Each row was made from one small tree. Brackets hold a mark, then the marks that hang from it, in alphabetical order. Every link used is in the known rows. Write each row's tree.
Known rows:
(dipom fuva (kogik vunofi)): [-24.6  23.1 -22.7 -19.0  39.9 -12.0 -17.2  53.4  -9.2   6.1  -5.9  -1.9
 -22.1 -34.1  -3.5  -9.9  21.5  23.2   9.5 -11.9   0.1  30.6]
(vugorek fuva kodon (kogik vunofi)): [ 14.1   3.9 -37.7 -13.8  31.5   3.7  -8.8 -53.0 -16.0  -0.7  31.2 -39.1
  -9.6  12.6   7.9  20.8 -16.5  -3.2 -10.4 -23.7 -37.0  19.0]
(dipom fuva): [-21.1  10.2   3.1   0.6  29.5 -23.3  13.1  38.6  -8.7   7.2 -22.1  26.4
 -16.8 -22.4   6.4 -10.0  17.6  25.1  15.0  -2.9   5.4  33.7]
(kogik (vugorek kodon) vunofi): [ 18.7  25.9  12.0 -24.0  50.1 -10.6  21.1 -22.4  -6.3  10.3  10.6 -45.3
  -5.5  11.5  15.2  -7.7  28.3   9.3  -0.4 -28.5 -20.3 -44.7]
(kogik (vugorek fuva) vunofi): [  0.1   0.9 -20.8 -13.7  49.0 -13.5  -2.1 -32.7  -6.8   9.2   2.8 -36.7
 -16.9 -17.0  28.9   1.7   1.3   8.3   2.9 -20.0   6.5   3.3]
(sofi (vugorek (kodon vunofi))): [  7.0  17.1  42.0 -10.1 -42.6   5.6   7.7 -12.9  32.8  -1.6   2.9   5.1
  31.2   3.7 -30.1 -22.7  14.3 -17.5  14.3  22.0 -11.9 -53.2]
(sofi (vugorek fuva kodon kogik)): [ 16.1  -7.1   4.6  -3.9 -16.5   1.0   5.4 -47.5  50.5  -7.1  21.4 -15.3
   6.3  16.5 -19.1  15.3 -12.6 -14.2  -3.6  -0.5 -34.0  11.8]
(sofi (vugorek kodon (kogik vunofi))): [ 19.3  28.4   9.7 -26.1 -17.4   4.0  17.2 -51.8  61.7  -0.6  21.8 -36.8
  33.8  14.3 -20.8 -21.5  10.2 -14.5   3.8  -8.0 -19.9 -19.3]
(vugorek fuva kodon kogik): [ 12.6 -10.2 -19.8   2.5  28.3  -3.5  -5.3 -27.6 -22.0  -4.6  19.3 -15.7
 -15.0  18.1   1.2  35.7 -18.0   1.2 -14.7  -7.9 -34.8  13.1]
(sofi (vugorek kogik)): [  1.4  12.2  15.0  -4.6 -24.4  -5.1  14.6 -17.3  59.3  -2.5  -6.7  -2.5
  43.6  -4.9 -22.9 -24.9   5.7  -4.6   7.8  25.1  25.4 -10.8]
(vugorek kogik): [ -1.7  10.9 -10.6   2.9  19.0  -9.5   6.3   2.9 -11.9  -0.1  -9.3  -2.9
  24.4  -1.6  -4.9  -3.3   1.5  10.3  -3.0  18.3  23.4 -10.9]
(vugorek fuva kodon): [  9.2  -9.1  -0.6   2.1  30.9  -8.0  11.7 -13.2 -31.0   4.5  14.5  -4.9
 -28.7   8.6   6.5  13.8 -12.9  -0.5  -4.2  -3.0 -37.9  13.3]
(kogik (vugorek fuva (kodon vunofi))): [  7.7  -7.6   3.1  -1.7  27.1  -2.7 -23.6 -17.3 -32.3  -3.2   6.2 -15.9
 -19.0   6.1   7.9  33.4   3.1   2.9  -5.0 -11.9 -21.3 -43.0]
(vunofi (kogik (vugorek fuva kodon))): [ 17.6 -18.1  27.5  14.4  26.7 -10.9  24.1  15.1   3.5   5.7  -1.5 -14.2
 -49.2  27.8  26.5  22.8   3.7  -0.4 -21.0 -35.9 -13.9  11.1]
(sofi (vugorek fuva)): [ -3.9  -9.6  12.2   0.9 -19.8  -8.2  13.6 -24.8  46.1   4.0  -1.2   5.6
   5.9 -18.2  -7.5 -19.2 -12.0 -12.1  13.7  20.1   2.3  25.9]
(vunofi (kogik vugorek)): [  3.9   2.5  36.2  14.2  16.6 -17.7  34.2  45.4  11.7   9.9 -29.8  -1.1
 -11.1   7.4  21.3 -15.2  23.4  10.4  -8.2  -9.5  43.9 -10.6]
(dipom (kodon vunofi)): [ -6.5 -14.6  25.0  18.9 -10.1  -0.7  10.9  -1.9 -26.5  -2.3 -20.8  39.7
  18.0  -4.6  -0.8 -18.3   8.1  12.4 -12.3  38.1  49.6 -45.8]
(kogik (vugorek fuva kodon) vunofi): [ 16.5   3.6  -9.5 -17.9  54.5  -9.4   4.0 -44.6 -10.4   7.4  20.2 -46.9
 -30.5   7.1  24.3  13.8   4.9   2.9  -5.0 -37.1 -34.3  -8.2]
(dipom fuva (kodon vugorek vunofi) kogik): [-31.9  -6.3  -1.3  12.8 -44.6  17.9 -18.2  77.6 -26.6  -8.7 -21.5  74.6
  11.3 -20.1 -21.5 -17.5   5.6  17.5   7.9  31.1  24.6   4.6]
(kogik vunofi): [ -3.9  24.4  -8.1 -16.5  25.0  -8.4  17.8  -5.6 -13.5  12.9  -1.9 -15.4
  12.8 -17.5   9.0 -37.1   7.5   2.9  11.1   7.0  16.3  -4.0]

Which tree is each row?
[ 17.4   5.7 -11.7 -20.5 -12.8   8.2   0.3 -71.4  57.3  -3.2  31.5 -39.0
   8.8  11.4 -11.0   1.0 -11.9 -20.6   0.5 -17.2 -37.2  18.4] : (sofi (vugorek fuva kodon (kogik vunofi)))
[-15.9  -4.1 -48.3   4.4 -54.3  27.2 -35.1   4.9 -36.9  -9.1   2.0  23.5
  44.0 -11.6 -10.0  -1.0 -36.4 -15.7  18.4  30.4   8.8  13.4] : (kodon (vugorek fuva kogik) vunofi)
[  7.7  13.8  -3.4  -2.7  -0.1   6.6 -18.6  -5.2 -32.1  -8.5   6.2  -4.5
  26.1  15.3 -17.5  16.3   5.0   1.4  -5.0  12.0  -6.3 -49.5] : (vugorek (kodon vunofi) kogik)
[ 17.6  16.4  26.6  -9.2 -19.6  -2.2  21.0 -28.0  55.0  -4.2  11.0 -12.8
  30.4  19.7 -26.6  -8.9   9.8  -8.5   0.0   7.7 -16.0 -24.2] : (sofi (vugorek kodon kogik))
[  1.8 -20.2  16.3  19.7  22.0 -14.7  17.2  24.5   7.9   7.5 -18.4  -2.9
 -36.0   3.4  30.2   9.5   0.6   4.1 -11.8 -17.6  28.2  24.7] : (vunofi (kogik (vugorek fuva)))
[ -0.9  -9.9  -6.9   1.3 -20.3  -2.8  -2.9 -39.6  52.9  -5.3   2.8  -4.5
  21.0  -7.7 -13.5   0.6 -16.3 -10.8   4.4  15.9   6.3  24.5] : (sofi (vugorek fuva kogik))
[ -6.8   9.7 -60.1 -12.4 -24.9  21.4  -8.1 -20.6 -15.1   1.2  17.0  -8.3
  33.0  -9.9   6.0 -19.0 -35.8 -15.0  18.2   4.4  -4.4  47.7] : (kodon (vugorek fuva (kogik vunofi)))
[-12.2  -3.8   7.1  -4.3  56.6 -16.4   0.5  25.7  11.0   0.4 -17.0   3.3
 -35.4 -15.5  10.8   4.4  40.7  44.5 -17.5 -24.1  25.8  -7.0] : (dipom fuva kodon (kogik vugorek vunofi))
[ -4.5  12.9  14.8 -10.3  64.1 -20.7  -9.5  61.4  -8.7  -0.4  -5.8  -6.3
 -46.3  -0.6  -5.9  31.8  39.5  33.7  -4.8 -30.5 -30.8 -16.9] : (dipom fuva (kogik (vugorek kodon)))
[ -4.8 -20.0  11.0  19.7  -2.0  -2.0 -13.3  26.0  -5.8   0.8 -21.9   4.9
 -19.7  -3.0  21.6  15.0   1.1  -0.7  -8.2  -8.5  37.5  -2.9] : (kodon (vunofi (kogik (vugorek fuva))))
[-16.9 -11.2 -10.9  19.9 -77.4  26.8  -5.7  51.7 -23.4   1.8 -12.6  42.7
  15.7  -6.2   4.9 -25.3 -31.6 -28.1  16.7  20.9  22.1  39.4] : (kodon (vugorek fuva) (vunofi kogik))
[ -9.2  -4.1 -44.2   4.9 -28.9  15.1  -4.6   2.9 -23.1  -2.8   5.2  15.9
  29.0  -5.8  -2.4  -6.7 -37.5 -11.3  14.0  20.6   0.5  41.7] : (kodon (vugorek fuva kogik))
[  5.1 -16.3  13.4  17.8 -20.1   9.2  -4.6  20.1 -22.6   0.0   2.2  11.8
 -29.1  16.2   6.6  16.1 -12.5 -16.7 -12.9  -6.9 -10.0  12.5] : (vugorek fuva (kodon (vunofi kogik)))
[  0.1 -24.9  -8.3   2.4  52.7  -6.4  -8.7 -14.1  -6.3   0.2   1.3 -17.7
 -33.3  -8.8  16.6  13.7   5.2  22.4 -28.2  -7.4  22.1 -15.3] : (dipom kodon (kogik (vugorek fuva) vunofi))
[-19.3 -23.9  37.9  34.3 -26.0  -4.5  17.6  52.4   6.6  -2.4 -38.9  67.0
 -23.0   0.4  11.3  -8.4  21.1  21.5 -17.4  -2.0  52.4  22.9] : (dipom fuva (kodon (vunofi kogik)))
[  5.3  -5.5  19.2  -4.8 -39.4   8.6 -11.5 -33.7  26.1  -4.9  13.1   3.2
   6.9  -1.2 -21.1   2.1  -8.1 -23.2   9.7  13.2 -26.9 -14.6] : (sofi (vugorek fuva (kodon vunofi)))
[-10.6  14.1   9.5 -10.2  38.4  -8.7 -39.7  63.0 -22.7  -6.9  -8.8   1.4
 -30.3  -7.3 -14.6  39.2  40.1  28.1  -1.7 -22.0 -21.1 -43.4] : (dipom fuva (kogik (vugorek (kodon vunofi))))
[ -1.3   0.9 -48.4  -9.4  27.3  -0.3 -15.6 -41.1 -11.5   1.2  13.1 -29.4
   3.6 -10.9  13.3   7.8 -19.0   0.1  -3.0  -6.0   4.0  32.0] : (vugorek fuva (kogik vunofi))
[-21.9 -15.7  18.5  18.3  -1.0  -8.9   0.4  19.2 -13.8  -4.8 -29.7  57.9
  -7.6 -15.3   2.6  -3.9  20.7  30.0  -5.5  12.7  34.1  -3.3] : (dipom fuva (kodon vunofi))
[-19.6  -2.1 -29.2   4.2 -51.9  22.5 -18.4  19.3 -45.6   0.0  -2.5  33.6
  29.3 -21.0  -3.9 -19.9 -32.0 -20.0  27.6  35.2   6.0  13.6] : (kodon (vugorek fuva) vunofi)
[-14.1  12.4  12.4  14.5 -80.1  24.3  14.5  73.7 -16.9   4.8 -21.7  45.8
  39.6  -2.4  -4.1 -49.4  -8.6 -22.4  19.4  30.4  39.6   4.5] : (kodon vugorek (vunofi kogik))
[ 19.4   5.2  47.9   9.4  23.4 -13.4  40.7  34.4   7.8   8.3 -11.4 -11.2
 -24.6  31.0  16.9  -0.1  26.2   5.5 -15.9 -25.6   2.2 -25.8] : (vunofi (kogik (vugorek kodon)))
[  5.6  -9.3 -24.8   3.0   3.6  10.2 -35.4 -24.2 -36.2 -11.4  16.2  -7.4
   1.8  11.2  -8.7  40.8 -18.4  -5.1  -9.2   1.9 -22.7 -13.0] : (vugorek fuva (kodon vunofi) kogik)
[ -4.4  31.5 -39.0 -17.8 -29.5  18.8   8.7   0.1 -10.6   4.1   6.1  -5.6
  55.8  -6.8  -2.5 -44.0 -13.2 -10.8  21.3  13.6  13.4  11.6] : (kodon (vugorek (kogik vunofi)))
[  8.0 -14.2  38.0  11.5 -63.8  12.5   4.5  -0.8  49.1  -2.6   3.5  12.4
  -8.4  13.7 -12.3  -2.4  -8.7 -32.6  -2.8  -1.1 -12.1  11.0] : (sofi (vugorek fuva (kodon (vunofi kogik))))
[  9.2  -7.4  -0.6  -3.7 -40.8  13.5 -27.9 -47.1  35.6 -13.6  17.0  -7.1
  21.4   8.5 -26.8  22.4 -13.1 -21.2  -0.2   8.7 -23.7 -14.6] : (sofi (vugorek fuva (kodon vunofi) kogik))
[ 15.6  -8.6   7.0  -1.2  51.1 -15.5   7.8 -18.8 -19.2   3.7   8.9 -23.7
 -35.6  12.2  16.7  27.9   2.9   8.9  -8.5 -21.3 -32.4 -14.6] : (kogik (vugorek fuva kodon))
